Each row was made from one path, in order. Every step used is in the known rows, and no mark comes twice. Write each row's path.
Known rows
R, Q, Y: [ 17  23   1  -9   6 -12  29   4  14 -33  17 -17 -12 -15 -39 -13 -14   4
   0  12 -15 -18 -16  -8   6  24 -28 -22  -7  -2  11 -20  -4   6]
X, V, E, Y, U: [-11  -2  10   7   5  18  14   0  37  16 -40  17  -9  13  18   2 -33  -9
 -11  26 -13  39 -23   7  -5 -21  -2  41  -4 -16  23   9  -2 -37]
Q, R: [-14 -21 -26   9  -4 -12   2  11   8  -3  35  -3   3   9  -8   2  24  12
   5 -13  28  30  37 -11  37  44 -18  -4 -10  -6  -3  -2  17   2]
V, E, Y: [-21 -16  25  18  13 -13  56  -6  19  -3 -11   3 -35  -1  19  -5 -33 -12
  -1   7 -10  10  -6   1  12  -6  -9  33  -1  -8   9  10  22 -14]
R, Q, Y, E, V, U, W: [ -23   29   23    6   16  -15  -10  -19    2    5   -5   -4  -49  -56
  -35  -21  -29  -16  -16   -4  -16  -11 -105   12   -6   12  -23  -50
   16   24   11  -26  -32   12]
U, S: [  5 -10  -6 -12 -11 -10  16   7  11 -13  11 -20  -5  -2   7 -13  11   3
  16 -16  16 -11  33  -6  -4  -3 -12 -10  -5  -3  12  -5   8 -17]
D, U: [ -1 -25 -35   4 -13  12  26   8 -11   4  35 -20  19  31 -11   6  13  12
   6 -13  19  14  37 -17  -1  12  -2  33   8  -5  -5   7   1  22]
H, X, V, U, Y: [ -1  22  22 -27  -1   8  -7  -9  -7 -30  -4 -11  21 -27  21  -1  16  14
  11   4  15   6  12  12 -28  -3  32   7  31  11 -20   3  -8  38]
Q, Y, E, V, X: [ 19  -6  16  21  -9 -19 -28  25   4   9  18  21 -34 -12  -5 -24 -11 -26
  -5  11  -5 -19 -50   8   9 -26  -7 -49   0  12   7 -14  -3 -39]
V, E: [-21 -13   8   7  14 -21  41 -13   9  -8  -1  -6 -11  -4  14  -6   4 -13
  -5   7   6   5  15   0  20   5  -2   8   8  -4  15  11  18   2]
Q, K: [ 17 -13  -7   4   1 -12  10  19 -21 -55  20 -10  14  -8   1 -17  15  14
   3 -19 -17   1  27  -5  24  42   4   1 -10   3  10  12  17  33]
D, U, S: [  1 -24 -23  -6 -16  12  27  18  -5   1  11 -26  19  29  -4  -2  18   8
  21 -28  22  -3  51 -16 -26 -10 -11  16  15   0   6   4  -3  -5]
S, U, H, X, V, E, Y: [ -8  15  45  -6   4  17  18   9 -23   6 -62  21  38  24  21  26 -10  -3
  -1 -14  -9 -10  19  15 -28 -20  12  30  10   5 -19  24  10 -10]
Y, U, H: [ 18  -4 -36   3  -4   1 -10  -5 -10  18  24  -2   9  15 -13  17  28   7
   0   4   0 -14  14  -8  16  17   4  24 -14 -22  -1 -15  13  10]
R, Q: [ -5   1 -16 -17   4 -13  22  -8  13 -20  19 -22  -7 -15 -31  -6   8  14
  -7   3  10  10   1 -15  14  14 -23  -5 -13  -2  15   5  12   6]
Q, Y, E: [ 13   0  24  23   3 -17   3   9  13 -18  37   2 -22 -17  -9 -15 -29 -14
   6  16 -32 -16 -16   2  -2   9 -16 -12  -9   4  -7 -12  -9 -10]
E, V, U: [-18  -7 -15  -4  -5  -4  -4 -16  -4  16   5  -1  -2  -5   2  -7   1  -3
  -7 -22  29  -1 -13  -8  17  12  21 -13  10   7   5   2  -4  17]
H, X, V, E, Y: [-14  10  34   1  17   8  17   0   5  -4 -37  14   0  16  21   6 -41  -1
  -4  13 -16  25   7   7   1 -15   0   2   1   3  -7  19   1  -8]
Y, E, V, X: [ -3 -27  -1  14 -10 -16 -36  14   5  18  21  15 -29  -8   5 -17  14 -17
 -12   6  20   5 -31   4  15 -33  -1 -30  -4  11  11  11  12 -37]
X, V, E, Y, U, H: [  9   7  15   6  13  13  15  -1  16  35 -46  18   6  30  14  16  -9   0
 -12  17 -23  22 -20  14  -3 -12  -3  49 -10 -17   6  -5   6 -20]
H, U, W: [  0 -11 -56   9  -9 -10  23 -20  -4  25  11 -12 -23 -28  17 -17  23  10
   1  -6   5  12   7  14  13  21 -15  20 -16   0 -11 -20 -14  51]
V, E, Y, U, H: [ -3  -9   8  22  14   0  31  -8   4  24 -21  14 -23  12   5  21 -10 -10
  -3  11 -21 -10 -12   1   9  -9  -4  48  -5 -25   6  -5  21 -16]
H, X, V, U, W: [-19  34  -8 -18   5   3 -21 -16 -25  16  -2  -4   7 -22   9  -2   5  15
  -8 -10  16  35 -24  24  15  26  20 -12  22   7 -19 -14 -22  68]
X, V: [ 15   4 -11 -18  -5   4   0   6  19   2  10 -12  26  19   8 -10  10  17
  -6   4   9  39  18   7  10  14  -2   7 -18  -1   2  -2  -4   7]
Y, U: [  0 -13 -40   4 -13   7 -14  -6  16  -1  26  -4 -10  -1  -9   3   3   0
   1  11  11   2  12 -16  16  10   7  15 -10 -23  15  -2   4  -6]
S, U, H, X: [  2   2  -5 -11 -15   5  -6   3 -46 -14   4   1  41  11  -5  27  28   6
  11 -27  16 -46  53  -8 -10   8  20   4   4  -1 -28  12  17  22]
S, U: [-11 -16 -11  -7 -26   3  13   7   2 -18  13  -8  17  -6   2  -1  14  -3
   5 -19  27 -12  32  -9 -11   5  12  25   3  -8   5  18  15  -5]
D, U, Y: [  4 -25 -11  -5 -12  12  40   4  -2 -33  33 -36   9   6   0   2  27  15
  21  -1  17   1  36 -12 -36  -2   3  46  18  -1  -9   2   8  20]
X, V, U, H: [ 19  21  -1 -21   3  -9   3  -2 -13  37  -4  -1  42  11   8   5  38  21
 -11 -16  10  22   0  22   6  25  17  31   6   1 -19 -12  -5  51]
E, V: [ -2 -17 -23  -2  -4   0  -3  -6   5   1  17  -8   0  18  -3  -7  -2   1
  -3 -12  16   0   9 -15  18  11   3 -30 -22   5   9   2   1  -7]

Write each row's path
[  5  22  21 -13  27  -6   4  -9 -28   5 -32   6  43  29  13  17  22   5
  -8   3  -9   8  33  14  10   4   3 -14   5   8 -19   6   5  25] -> U, H, X, V, E
[-12 -26   2  15   0  -5 -25  -9  13   3  20   0 -15   0  -2 -11 -14 -12
  -7  -2  -1  -1  -9 -11   2  -7  -8 -32 -23  15   6  17  -3 -30] -> Y, E, V
[ 27  21  -4 -20   9   7 -20   2 -32   7   4  -1  50  36  -1  16  24  25
   0  -4  -5   5  38   7  11  18   7 -12 -16   3 -30  -5   0  36] -> U, H, X, V
[-19   8  12   6  10  27  -9  -4  14   6 -42  25  -5  15  14  15 -43  -8
  -4  27 -17  21  -4  -1  -3 -26   8  10   6 -10   8  16  -5 -28] -> H, X, V, E, Y, U
[ 12   0  -3 -10   9 -16  15  13 -13 -65   8 -17  11 -24 -31 -19  17  23
  -5 -13 -18   1   7 -13  15  37 -17 -12  -8   8  25  17  18  25] -> R, Q, K
[  2 -27  24   6 -10 -17 -23  11  13 -19  19   0 -37 -36  16 -23  26 -16
   3  19  20  -9 -35   8 -21 -48   3 -17   6  12  10   5  18 -40] -> U, Y, E, V, X
[  8  14 -10 -18   0  12 -21   4  -7 -12   7  -3  31  18   4   3  -2  17
  -1   4   4  23  35   0   8  11   8 -22  -9   4 -13   8  -7  17] -> H, X, V
[ 26  19  -8  -3  -1  33 -33   7 -12  20 -12  18  21  37  -4  28 -15  20
   3   7 -22   6   7   0  -3  -2   8  19 -23 -16 -20  -6  -3  -2] -> E, Y, U, H, X, V
[  9  -8  -8  -9 -18  -4  16   7 -23   0   7  -7  33   9  -2  13  36   6
   6 -25  18 -30  35  -2 -12  13  10  33  -4  -8 -12   5  23  12] -> S, U, H
[-17  13  16 -12  18   0   2  -9  -5 -13 -29   6  25  14  16   5  -4  -4
  -8  13   0  21  26   6   8  -5   6 -20  12   9  -1  20  -3   9] -> H, X, V, E
[-23 -16   5  24   6   5  29  -9  30   6 -17  12 -42  -5  11   6 -36 -20
  -2  20 -10   7 -18  -7   7 -16  -2  40   3 -23  22   9  14 -32] -> V, E, Y, U
[ 21  -7 -17  15  -5   9   5   1   2  22  14   7 -18  16  -7  18  -9   9
   4   4 -17  -8  -8  -7  12   8  -2  47 -26 -28  -7 -17  17  -4] -> E, Y, U, H
[-37  -6   2  14   6 -12 -24 -27  -5  27  11  -1 -39 -42   4 -15  -7 -13
 -14 -15  10  13 -68  15   8  10   3 -23   9  18   1  -5 -17  19] -> Y, E, V, U, W
[  1  15   9 -30 -10   0   4   8  14  14 -24 -11  26  -7  20 -16  19   9
   5 -23  26  20   9  15 -20  -6   8   5  19   6   8  -3 -13   5] -> X, V, U, S
[ 35  28 -16   8   3  10 -27   3 -34  -6  17  10  10  18 -25  24  -6  -1
  15  10 -27 -55  12 -11   9  21  10 -22  -2 -15 -23 -33  -8  19] -> Q, Y, U, H, X
[-19 -14  16  13  -1   6  28   3  35   0 -38   7 -41  -5  16   1 -32 -23
  12   4  -7 -11  -6  -6 -15 -37 -13  22   8 -18  32   4  11 -61] -> V, E, Y, U, S
[  2 -35  -7  14 -12   0  -2 -18  21 -12  -5  -6 -18 -36  24 -20  12 -11
  11  12  -9 -22  11  -2 -49 -38  -8   1 -18  26  -8  15 -18 -22] -> H, U, Y, E, V
[  7  13  25   9   9 -18  10   4  20 -30  21  -9 -28 -32 -39 -13 -26  -9
  -3  22 -33 -15 -35  -4  -9   6 -37 -22  -8  10   8  -5 -10 -16] -> R, Q, Y, E
[-25 -18  21   2  -9  -9 -22  -7  11  13 -12   0 -15 -22  10 -17  -5 -20
   3 -27  14 -19 -17  -3 -24 -27   1 -35  13  21  11  12 -14 -35] -> Y, E, V, U, S
[-14  13  44 -11   1   2 -27 -10   1 -32   0  -2   6 -45  19  -1   5   2
   7  16  -3   7  -6  18 -42 -21  22   6  29  21 -22  16 -15  15] -> H, X, V, U, Y, E
[ 26  12 -10   1 -15   9  -5  18  20 -17   5  -6 -15  -3 -10  -9 -16 -13
  24   2 -11 -40   4 -11 -17  -4 -10 -19   3 -16  20 -34 -14 -37] -> Q, Y, U, S
[ -7  -1  24  -4  -1  21  13  12  46  13 -63   9 -13  12  25  -4 -29 -13
   3  11  -9  21 -10   7 -29 -43 -11  22   4 -13  34   4  -6 -68] -> X, V, E, Y, U, S
[-10  21  -2 -21  -2   8 -21  -5 -17   6  -2   5  33  -3   8   4   2  14
  -4  -7  18  21  13   6   8  12  27  -6  21   7 -16   9 -15  42] -> H, X, V, U
[ -8  -5 -27  18  -5  13   4  -9  15  15  22  -3 -61 -16  -3  -1 -29   5
   0   8  -8  22 -49   3  17  15  -8  33 -17 -27   9 -25   3   2] -> E, Y, U, W
[ 28  39 -13  -7   9   8 -20   0 -24 -19   5   3   6   0 -57  25  -2   6
   4  15 -28 -54  -7 -18   2  17 -12 -34  -1  -9  -8 -27  -8  12] -> R, Q, Y, U, H, X
[-29 -16  10  13   0  -9 -21 -17   5  17   8   7 -15 -21   2  -8 -11 -16
 -11 -12  10   1 -29  -2   1  -5  10 -16   7  17   2  15 -12  -8] -> Y, E, V, U
[ 22  42  16   0  21  12 -15   3 -19   3 -41  22  33  27  -5  22  -7 -13
  -2  23 -34 -24   0  11  -3   0   7 -22  15  -4  -8 -22 -18   3] -> Q, Y, U, H, X, V, E
[-14   1  15   9  12  -7 -44 -20 -42  22   3  16   8  -5  -5  19   4  -8
  -6 -21  -2 -33  -9  -3   4  -2  18 -36   9  23 -30  12  -6  20] -> Y, E, V, U, H, X
[ 11   7  17   6  -2 -22 -23  21  13  -7   4  12 -36 -26 -34 -23  -8 -20
 -14  17  -5 -17 -69   2   1 -30 -27 -59   1  17  21 -10  -4 -43] -> R, Q, Y, E, V, X
[  8 -19 -24  -3 -16 -12 -17  15  -3  15  15   5 -14   8   5 -15  26  -5
  -9  -7  39   6 -13  -2  33 -16   9 -28  -3   0  14  -3  18 -15] -> E, V, X
[ 24   8 -22 -14  -2  25  -9  14 -50  20   3  -6  71  66 -10  30  31  31
   4 -14   4  15  57  -3 -13  12   7  11   5   6 -36   4 -11  45] -> D, U, H, X, V
